Every row comes from one small tree of marks. Brackets hold a mark, then the marks that hang from it, in alphabetical order. Every link used is in the known rows. Which tree was each row made from?
Known rows
{kifor {fefi zugule} givel}: [-18.4   4.6   7.7 -19.4  -6.0 -19.9 -18.4 -50.1 -27.5 -35.5  -7.9  -9.9
 -13.7 -30.2 -15.9  20.3  67.1  -4.3  32.0 -15.2  37.8 -18.1  21.2  -8.5
  11.5]
{nafitu kazaba}: [  8.5  -1.4 -22.8  -0.7   3.5 -12.2  16.7   7.3  -6.0  14.8  -5.5 -32.5
   3.1  -2.6   9.3   2.6  -6.3  -3.0   8.1 -19.1 -26.1   5.9  -1.9  15.8
   9.2]
{fefi {kifor givel} {zugule nafitu}}: [-36.9  25.4  18.2  -6.7  23.6  13.5  -1.3 -56.5 -40.4   1.9  -3.9   0.6
  38.2  15.0  -4.7  27.1  51.4  35.4  36.3  18.1  30.2 -41.0  47.0   8.8
  12.3]
{kifor {fefi zugule} {givel saribi}}: [-34.6  29.1  13.0 -35.0 -12.1 -21.9 -28.7 -46.0 -39.4 -26.7 -25.8  -4.9
 -18.9 -39.2  -9.8   2.0  66.1   1.6  43.8 -17.3  52.1 -26.2  17.0  -5.9
  -7.9]
{nafitu kazaba {zugule {fefi {kifor {givel saribi}}}}}: [-12.4  39.2 -41.3  -8.3  41.7  16.3  -0.7 -16.1 -22.2  40.0 -15.4 -49.3
  19.6 -26.3  11.1   5.8  14.3  10.2  48.3 -18.7  -7.4 -24.0  24.0  45.6
 -16.3]
{zugule fefi}: [  4.1   2.6  -1.6   3.5   8.6  29.2 -11.1 -15.6   3.3 -20.1  15.3   3.4
  -7.7 -10.8  -8.5   9.4   6.1 -13.5  10.9   4.0   8.9 -26.2  27.9  27.2
 -14.5]
{sali mutir}: [ 16.4 -18.3  -9.0  -8.0  10.7  27.5  20.6   4.3  -7.6  -3.2   5.2 -12.9
  10.3  13.1  -3.8 -13.0  14.0  -1.9  -1.8  -8.0   1.8  -7.1   4.4  12.1
  -3.7]
{kazaba {fefi kifor} {nafitu zugule}}: [-27.9  14.6 -32.8  24.5  90.9  41.0 -22.2 -27.4  26.5  31.9  -3.1   3.3
   7.0 -40.6  35.3  16.5   5.3  60.9  11.1 -24.9  22.6   1.4  16.1  22.4
 -28.7]
{givel kifor saribi}: [-34.6  47.7 -15.8 -17.1  -2.5   1.7  -9.2   4.9 -16.8  19.4 -18.6  -3.8
 -13.1 -22.2   6.7 -10.6 -22.1  16.5  25.8 -14.0  16.1 -14.8  26.3  -7.4
 -27.6]
{mutir {nafitu zugule} sali}: [  4.8  -1.3 -16.1 -14.4  68.7  47.2 -11.0  17.8  29.3 -50.5 -30.9  -8.0
  51.4 -38.4  24.5  -3.9 -13.8  22.2 -11.1   0.0  17.5 -10.0   6.8 -11.8
  16.5]
{givel {kifor {fefi kazaba}}}: [-14.0  18.8 -27.7 -11.2  11.1  -2.2   4.8 -30.2 -15.0 -12.1   0.2 -17.6
 -14.6 -38.4   1.9   8.9   6.9   4.8  33.7 -15.6  18.0  -7.5  47.6   0.6
   8.8]
{sali {mutir {nafitu zugule}}}: [ 14.5  -2.7 -23.7 -14.2  45.6  56.2  17.2   2.8  20.8  -4.4 -10.6 -17.7
  34.8  -6.7   0.1 -14.6   3.6  12.0  -3.9  -9.7   0.6  -1.9   1.8   3.8
  -0.3]
{givel {kifor {fefi kazaba {zugule nafitu}}} saribi}: [-43.3  48.3 -15.3 -37.6  26.8   8.1 -16.0 -39.0 -38.1  -2.6 -31.1  -6.4
  -4.7 -39.7   6.8 -16.5  16.3  10.5  50.4 -12.6  40.1 -21.9  50.3  13.6
  -4.9]
{givel {kifor fefi} saribi}: [-36.8  52.6 -23.7 -35.4  -8.6 -10.7 -15.2 -13.1 -25.2   8.6 -23.0 -15.0
 -31.4 -50.2  10.1 -13.7  -5.2  16.1  32.6 -14.8  37.6 -13.2  30.2  -6.7
 -21.2]
{kazaba fefi {nafitu zugule}}: [-13.1  -1.9 -24.9  23.5  85.1  40.5 -28.0  -7.5  43.7  16.1  -7.3   8.4
 -11.7 -43.9  26.7   6.8  -4.9  37.7  -5.9 -40.9   8.9  11.9  -2.5  20.5
 -22.2]
{nafitu {zugule {fefi kifor}}}: [ -6.9  20.1 -32.9  -0.3  56.6  33.9 -12.5 -20.1  -5.2  29.3  -1.4 -19.5
  23.1 -15.2   4.0   4.3   6.9   5.2  23.3   9.5   6.0 -10.6  22.4  35.0
 -16.3]
{fefi kazaba {kifor {givel saribi}} {zugule nafitu}}: [-46.4  39.8  23.1 -12.4  38.3  21.5   1.0 -72.5 -56.8  -6.9 -17.6  10.6
  53.4   6.6  -1.7  11.5  69.3  32.9  72.3   9.8  39.5 -54.1  58.4  27.1
   4.9]
{mutir nafitu}: [ -3.9  15.6   3.1  -4.6   6.8  28.4   2.3  -9.9  31.1 -27.9  -7.6   8.6
  16.8 -18.7   0.7   6.7  -8.5  18.5  -3.7   3.1   8.1  -8.8   5.6 -20.3
   3.5]
{fefi {kazaba nafitu} {kifor givel} zugule}: [-36.2  18.0  16.9  20.9  58.2  24.6  -4.1 -76.9 -30.1 -26.4  -5.1  18.7
  46.8  -9.3  -0.8  35.9  75.9  38.9  63.4  -3.5  34.8 -27.8  50.3  11.2
   5.1]
{kazaba nafitu}: [ -7.5   8.1  15.7  12.9  24.2  16.2  -6.4  -6.6  23.0 -11.5  -8.1  15.3
 -10.1 -26.8  11.4   4.1  -2.6  31.0  -7.5  -9.5  10.9   3.6  -1.1  -2.9
   2.3]
{zugule {fefi kazaba kifor} nafitu}: [-10.2  25.4  11.5  -4.6  34.4  53.7  13.5 -54.9 -19.6 -14.7  13.4   3.1
  25.5  -5.4   4.5  10.2  21.5  23.7  40.8  25.4  25.3 -62.9  72.6  56.5
   6.4]
{zugule {fefi kazaba {kifor givel}} nafitu}: [-13.6  31.4  25.6  -1.6  17.8  47.7  16.5 -63.9 -25.0 -27.6  17.5   1.4
  19.6  -9.8  -5.3  24.0  39.1  29.3  50.8  15.9  30.0 -80.2  80.7  48.1
  10.6]
{givel saribi}: [-21.2  30.5   5.5 -20.0  -7.6  -3.0 -13.2   4.9 -14.7  11.2 -23.2   6.2
  -5.6 -11.0   7.9 -22.3  -1.2   7.1  16.1  -3.7  17.1  -9.7  -6.2   2.5
 -25.1]
{nafitu {kazaba {fefi kifor zugule}}}: [-15.7  -6.5 -47.6  10.4  49.0   4.7  -3.9 -26.3 -14.7  26.5   3.2 -27.8
  21.5   0.3  20.7  23.0  20.1  12.5  27.6 -27.2  -5.0   0.5  22.9  31.7
 -18.0]

Which tree is each row?
[-10.7   9.4 -60.0  10.0  58.7   6.5   3.3 -13.1  -5.4  51.3  -5.4 -50.1
  18.2 -19.5  24.1  20.3  12.1  24.8  32.4 -40.5 -17.0  -3.2  12.8  33.8
 -12.5]	{nafitu {kazaba {fefi {kifor givel}}} zugule}
[-36.7  47.2  10.3  -7.7 -18.3  -7.0   2.8 -33.5 -36.8  10.6  -6.2  -3.4
  11.5  -9.3   4.7  15.2  33.9  42.7  44.9   5.7  35.0 -41.2  28.0  -7.0
 -20.6]	{fefi {kifor {givel saribi}}}
[  9.6  13.2 -32.6  -9.7  41.3  59.4  28.0 -20.2   3.4  -4.4  -0.8 -40.8
  37.5 -15.7   1.0   8.8  23.3  22.5  26.8 -16.8   1.5 -32.8  32.2  22.5
  -3.7]	{sali {mutir {nafitu kazaba {zugule {fefi {kifor givel}}}}}}
[ -0.5 -21.1 -27.9  -3.0  68.1  41.7 -11.1   2.5  23.1 -64.5 -18.1 -12.4
  45.1 -32.9  31.5  18.9   1.1  20.2  -0.3 -27.7  14.5 -16.8  24.4   2.5
   5.8]	{mutir {nafitu {kazaba {fefi zugule}}} sali}
[ 11.2  -2.6 -34.1 -14.6  70.9  37.6   2.0  23.2  25.5 -38.2 -36.1 -34.4
  54.7 -40.6  31.9  -0.8 -18.2  21.1  -3.7 -16.2  -3.3  -4.6   5.3   1.5
  23.7]	{mutir {nafitu kazaba zugule} sali}
[-45.3  44.2   7.9 -19.5  20.6   3.5   0.9 -48.9 -52.9  18.8 -21.8 -16.0
  38.4   4.8   5.8  13.8  46.7  37.8  50.5   2.4  24.8 -44.1  41.5  21.7
   2.4]	{fefi {kifor {givel saribi}} {zugule {nafitu kazaba}}}
[-32.5  34.8  13.3 -43.2  -7.8 -17.5 -13.9 -44.7 -42.3 -16.9 -32.2 -21.3
 -14.9 -39.3  -2.4  -1.3  56.7  11.2  42.5 -20.2  41.2 -36.3  25.4  11.2
   9.8]	{kifor {fefi {zugule {nafitu kazaba}}} {givel saribi}}
[-22.1  35.9   8.8   1.6   9.8  31.2  -0.8 -57.2 -31.8 -24.8  11.3   4.6
  14.8 -18.3  -6.5  20.9  48.3  14.5  67.9   4.0  35.7 -63.6  62.3  33.9
 -23.6]	{zugule {fefi kazaba {kifor {givel saribi}}}}
[  4.8  -7.2 -64.6   7.1  67.0  10.1  -3.8  10.2  11.8  49.1 -11.3 -45.1
   8.3 -19.0  23.1   1.2 -10.1   1.3   9.7 -45.9 -32.4  19.6  -6.4  39.1
  -9.3]	{nafitu {kazaba fefi} zugule}
[ -4.4 -19.7 -40.8  10.2  44.1   3.7  -7.9 -10.0  -2.0  13.9  -0.1 -23.3
   7.3  -1.1  13.5  14.8  11.6  -7.0  14.0 -39.4 -16.8   8.5   8.4  30.3
 -10.9]	{nafitu {kazaba {fefi zugule}}}
[-29.0  10.7 -12.0  26.9  55.5  32.5 -15.3 -35.3  22.0   5.7   9.6  16.9
  -6.4 -34.5  31.1  26.5  10.7  63.3  10.9 -20.8  33.2 -12.5  26.1  12.3
 -30.5]	{kazaba {fefi kifor} nafitu}
[-17.4  37.2 -18.6  -3.7  51.6  35.2 -10.2 -36.3 -21.0  14.3 -10.3 -13.3
  26.8 -24.6   1.6   2.7  31.9   9.4  56.8  -3.5  17.2 -33.6  36.8  39.7
 -19.3]	{nafitu {zugule {fefi kazaba {kifor {givel saribi}}}}}
[-34.1  32.3  25.9 -37.2   6.1  -2.6 -14.3 -64.2 -45.4 -38.3 -28.7  -1.0
  -3.1 -38.3  -7.8  -3.8  75.2   7.7  59.7 -15.5  52.3 -44.6  39.4  15.9
  11.8]	{kifor {fefi kazaba {zugule nafitu}} {givel saribi}}
[  9.4  -5.9 -13.1 -12.1  35.2  28.6   8.6  16.5  20.6 -64.0 -22.6 -20.6
  41.6 -34.2  28.3   8.9 -12.8  21.9  -4.5 -11.4   7.6 -19.4  16.2  -9.5
  22.3]	{mutir {nafitu kazaba} sali}
[-18.7   5.5  20.0  -5.1  25.0  -0.8 -14.8 -69.1 -20.4 -56.2 -12.2   4.1
  -6.6 -47.4  -9.5  21.4  79.7   9.7  47.4 -25.2  43.6 -20.8  33.4   3.0
  19.9]	{kifor {fefi {kazaba nafitu} zugule} givel}
[-45.2  47.3 -17.0 -24.4  36.7   8.2 -24.5 -39.9 -26.0 -10.6 -31.7   1.8
 -11.1 -54.9  10.2 -10.1  19.6  16.6  50.1 -22.4  44.3  -8.8  42.9   4.9
 -15.0]	{givel {kifor {fefi {kazaba nafitu} zugule}} saribi}
[-32.8  42.4  12.7  -1.2   1.3   3.5  13.1 -52.1 -44.0  -5.8  -5.3   1.5
  28.4  -9.6   4.4  15.1  53.2  35.5  71.6   0.3  33.8 -46.8  42.6   8.9
 -11.1]	{fefi kazaba {kifor {givel saribi}}}
[-38.2   1.3 -15.9  26.3  81.7  37.4 -32.7 -48.5  10.9   3.1   3.9  23.3
  12.5 -22.5  25.1  28.1  30.7  50.7  16.4 -19.7  36.3  -3.4  29.3  16.9
 -31.4]	{kazaba {fefi kifor zugule} nafitu}
[-20.4  39.9 -19.1  -7.7  38.4  28.6 -16.4 -24.0 -16.3  25.1 -10.2 -16.5
  16.0 -24.5   1.9   2.8  19.9  13.4  40.6   0.5  19.1 -29.8  26.2  29.4
 -25.3]	{nafitu {zugule {fefi {kifor {givel saribi}}}}}
[-31.8  18.7   1.0 -10.2  44.4  19.6  -4.7 -46.4 -33.6  17.1  -7.0   1.4
  46.1  19.7   5.1   8.9  29.5  28.0  22.0  28.5  23.4 -19.7  36.5  20.2
   6.9]	{fefi kifor {zugule nafitu}}
[-21.7  49.9   8.9 -16.8   1.0  28.2  13.7 -39.6 -30.6   2.7   0.6 -25.8
   5.7 -17.2   7.5  14.9  18.2  35.7  45.6   3.5  20.5 -75.4  63.4  49.4
  -0.9]	{zugule {fefi {kifor {givel saribi}}} {nafitu kazaba}}
[-16.4  25.1 -33.1  -6.0  46.1  12.6  -3.1 -29.2  -0.9  -2.2 -13.2 -18.8
 -11.4 -56.2   9.7   4.0   2.0  19.2  29.5 -22.5  17.6   3.8  39.3   5.5
  10.8]	{givel {kifor {fefi {kazaba {nafitu zugule}}}}}
[-14.6  24.4   4.4   6.9  -2.2  24.6  -1.5 -44.3 -18.2 -17.4  22.4  -2.7
   3.6 -11.5  -7.7  32.6  33.8  16.0  39.6  10.7  28.4 -54.0  52.4  19.8
 -17.7]	{zugule {fefi {kifor givel}}}
[  2.7   3.0  10.4  16.4  39.7  48.3  -6.8 -34.5  11.7 -41.0  10.9  17.2
  -0.7 -28.8  -1.6  11.3  18.3   0.6  26.6  -6.8  14.2 -29.0  39.9  38.1
  -5.5]	{zugule {fefi {kazaba nafitu}}}
[ -9.9 -10.5 -34.2  -3.3  72.4  42.1  -6.8 -10.9  13.5 -54.5 -15.5 -15.6
  55.5 -30.8  37.4  24.2   8.5  35.1  10.5 -17.5  23.8 -23.8  34.7   2.7
   1.1]	{mutir {nafitu {kazaba {fefi kifor zugule}}} sali}
[ -9.7  17.1   9.5  -6.7  21.1  -0.4  -3.0 -51.5  -6.9 -36.3 -14.7 -11.2
 -16.6 -63.8  -0.2  12.9  57.2  21.5  41.2 -30.0  33.6 -20.0  23.5   4.0
  21.4]	{kifor {fefi {kazaba {nafitu zugule}}} givel}
